Known rows, with every step that occurs:
G, R, T, H: -23 0 11 7 -17 19 13 -42 -37 22 51 -25 23 17 77 -21 -16 14 43 -42 36 76 45 -65 30
S, X, T, R, G, U: 24 5 -43 -17 -3 -10 34 -48 3 -15 7 -18 -15 61 60 -34 12 -16 17 -35 -36 16 27 -4 22
T, X: 4 -28 -39 -3 -1 -55 -52 41 -5 -58 13 -24 -23 -6 38 -2 22 53 38 37 1 13 13 52 30
U, S, X, T: 26 -27 -27 -8 -13 32 10 -7 -5 1 18 -31 4 -35 28 13 18 -17 -24 22 -2 -13 -20 -20 64
R, T, X, S, U, G: -23 -20 -24 -27 -41 43 -11 45 -39 -31 53 -20 -36 -58 -5 -35 1 78 -8 23 -49 -6 -25 52 -4
G, R, T, X: 6 -26 -21 27 -10 -9 -41 2 -44 -27 35 -26 -36 26 48 -36 -19 49 31 -12 9 43 10 -6 23
X, T, R: 28 5 -8 19 1 8 -14 -31 27 -4 -26 -50 32 -27 71 -4 -28 12 8 22 20 -24 36 -29 27
X, T: 7 -11 -7 5 5 -16 8 -6 27 -32 -14 -29 4 -28 50 2 3 19 -18 13 14 -15 -2 -7 34
P, U, G, R, T, H: -39 11 26 10 -27 45 19 -14 -31 49 40 -18 15 10 41 -41 -21 25 57 -33 36 56 40 -55 27
P, U: -50 -12 2 11 -8 -13 -31 28 32 -3 -34 -13 -5 8 -2 -26 4 29 59 54 -17 0 42 26 49
S, X: -12 -51 -59 -26 4 -15 -6 -17 -4 -28 -9 -1 -4 -11 22 7 25 -10 26 12 -35 25 6 7 63
S, U, P: -5 -2 -22 -2 -38 32 25 53 30 -7 53 32 -27 -39 -3 58 4 19 9 52 -21 22 25 31 -1
P, U, G, R: -16 -3 16 28 -26 16 39 46 14 19 -5 -27 -30 32 12 -30 -34 24 52 -4 19 7 20 19 36
P, U, G: -39 1 13 -11 -23 11 2 54 27 5 -22 -16 -23 -25 -32 -32 -8 43 53 45 -21 -18 5 39 25
G, R: 0 -21 -3 26 -7 -25 27 8 7 -19 7 -34 -16 43 62 -4 -24 7 35 -12 19 35 33 2 42
K, X, T, R, G: 47 4 -24 7 6 33 16 -47 36 -12 -17 -40 -12 33 103 -13 -28 1 3 0 -13 -17 28 -28 4
S, X, T: 10 -36 -44 -7 13 3 13 -21 8 -20 -16 -9 3 -28 43 8 19 -6 -22 -6 1 -6 -15 -15 56
P, U, S, X, T: 11 -23 -19 2 -15 44 0 6 2 23 7 -22 3 -26 12 1 20 -16 -9 30 1 -22 -9 -15 73
K, X: -11 -28 -32 -34 -19 10 -12 -25 3 -53 -54 -31 7 20 54 2 -2 15 28 23 -8 21 -32 7 29
R, G, U, S, X: 15 -25 -42 -38 -32 11 19 -8 -27 -2 49 -20 -24 32 8 -8 38 -35 24 12 -59 31 0 9 58
U, S: 8 -8 16 -11 -42 4 -16 28 0 -8 42 -59 -3 -21 7 9 7 2 28 72 -23 4 10 9 43
S, U: -24 -14 -27 -24 -29 2 -15 19 2 -24 38 -7 -17 -41 39 19 20 27 14 24 -4 17 19 30 30

Rows:
-31 -4 28 26 -27 50 11 -15 -23 26 10 -25 -31 18 2 -62 -58 30 35 -23 -11 32 8 -42 20 -> P, U, G, R, T
-35 -30 -36 -20 -27 8 -12 29 -13 -50 38 -18 -7 -33 32 -7 23 47 -16 42 -53 7 15 59 24 -> X, S, U
45 22 1 -20 -52 46 22 -22 -10 5 31 -63 -3 50 49 -23 1 -18 13 18 -21 -1 -8 -9 22 -> K, X, T, R, G, U, S
29 22 8 -16 -48 10 10 -2 -7 4 57 -62 -14 42 25 -24 6 -13 39 34 -43 12 31 7 22 -> T, R, G, U, S
32 -12 -38 9 5 23 -10 -43 12 4 -26 -34 32 -27 64 1 -16 -9 7 7 12 -16 25 -34 46 -> S, X, T, R
-15 -19 -31 -29 -38 21 -3 73 -20 -41 45 -19 -34 -54 -1 -16 17 75 -1 37 -37 -17 -21 83 5 -> T, X, S, U, G
-17 -18 13 28 -13 18 0 -45 -30 -2 20 -33 -18 28 44 -42 -49 17 20 -31 -12 53 17 -56 26 -> G, R, T
-31 -1 5 -5 -38 58 29 -12 -56 22 77 -21 16 -10 57 -36 -13 37 15 -34 12 57 24 -32 15 -> X, S, U, G, R, T, H
22 -19 -31 -19 -22 21 22 -14 -16 -1 19 -27 6 -11 21 0 30 -21 -19 3 -7 -2 -30 -11 63 -> G, U, S, X, T
2 -10 7 15 -22 1 51 31 7 -6 11 -35 -29 19 34 -11 -34 19 36 -14 17 18 6 13 24 -> U, G, R
-9 -17 -8 8 -38 30 53 46 -13 -11 43 -29 -31 4 34 -18 -22 37 7 -9 -3 12 3 40 19 -> X, S, U, G, R
-27 -35 -46 -10 -29 20 -47 27 -49 -49 59 -15 -22 -32 30 -28 19 71 -17 33 -52 17 4 52 17 -> R, T, X, S, U
-26 -35 -15 27 -16 20 -29 44 -44 -36 17 -32 -27 22 0 -80 -17 82 7 27 -57 6 1 44 17 -> P, U, G, R, T, X, S
7 -20 -14 19 -17 5 -26 17 -45 -18 38 -28 -45 9 30 -42 -25 57 31 -16 9 31 -5 1 12 -> U, G, R, T, X
0 -21 -43 5 -35 28 7 80 5 -37 66 25 -29 -29 -4 34 16 51 -11 71 -48 14 18 69 -7 -> T, X, S, U, P
-12 -46 -29 23 -5 -8 -34 14 -50 -64 27 -40 -15 25 37 -61 -10 71 -8 20 -56 26 6 31 21 -> G, R, T, X, S
2 -30 -40 -40 -39 7 6 -5 -35 -5 33 -23 -1 10 -4 -4 42 -31 30 22 -44 32 -15 10 68 -> G, U, S, X
58 1 -24 11 -1 41 15 -30 21 18 34 -42 -19 12 73 -6 -14 -22 0 14 -29 -18 43 -32 28 -> U, S, X, T, R, G
-11 -17 -30 0 -36 37 26 61 17 -27 54 24 -19 -32 -9 36 7 36 -14 66 -59 16 23 51 -3 -> X, S, U, P
-2 -6 -2 6 -39 25 52 40 -4 8 38 -23 -37 1 38 0 -24 24 27 -22 27 18 6 23 23 -> S, U, G, R
10 10 -16 -6 -24 -8 61 26 35 -26 37 25 -45 49 -5 13 7 4 23 18 -59 38 30 29 -14 -> R, G, U, P
0 5 10 -28 -55 -9 1 17 -19 -14 45 -56 -1 16 -3 -13 23 -4 36 45 -31 24 -3 24 42 -> G, U, S
36 24 -14 11 -19 17 62 7 40 -4 27 14 -24 40 19 11 -11 -3 8 11 -36 15 37 3 -18 -> X, T, R, G, U, P
39 9 -40 3 -17 29 66 -3 27 3 27 27 -25 41 13 15 0 -16 6 0 -43 22 28 -4 -4 -> S, X, T, R, G, U, P
-26 -17 7 11 -38 62 20 -14 -47 -1 45 -29 -29 0 21 -55 -47 41 -6 -27 -36 33 -6 -20 7 -> X, S, U, G, R, T
-19 1 25 5 -46 25 -31 47 9 23 23 -48 -5 -8 -20 -14 7 7 51 90 -22 -7 27 17 57 -> P, U, S
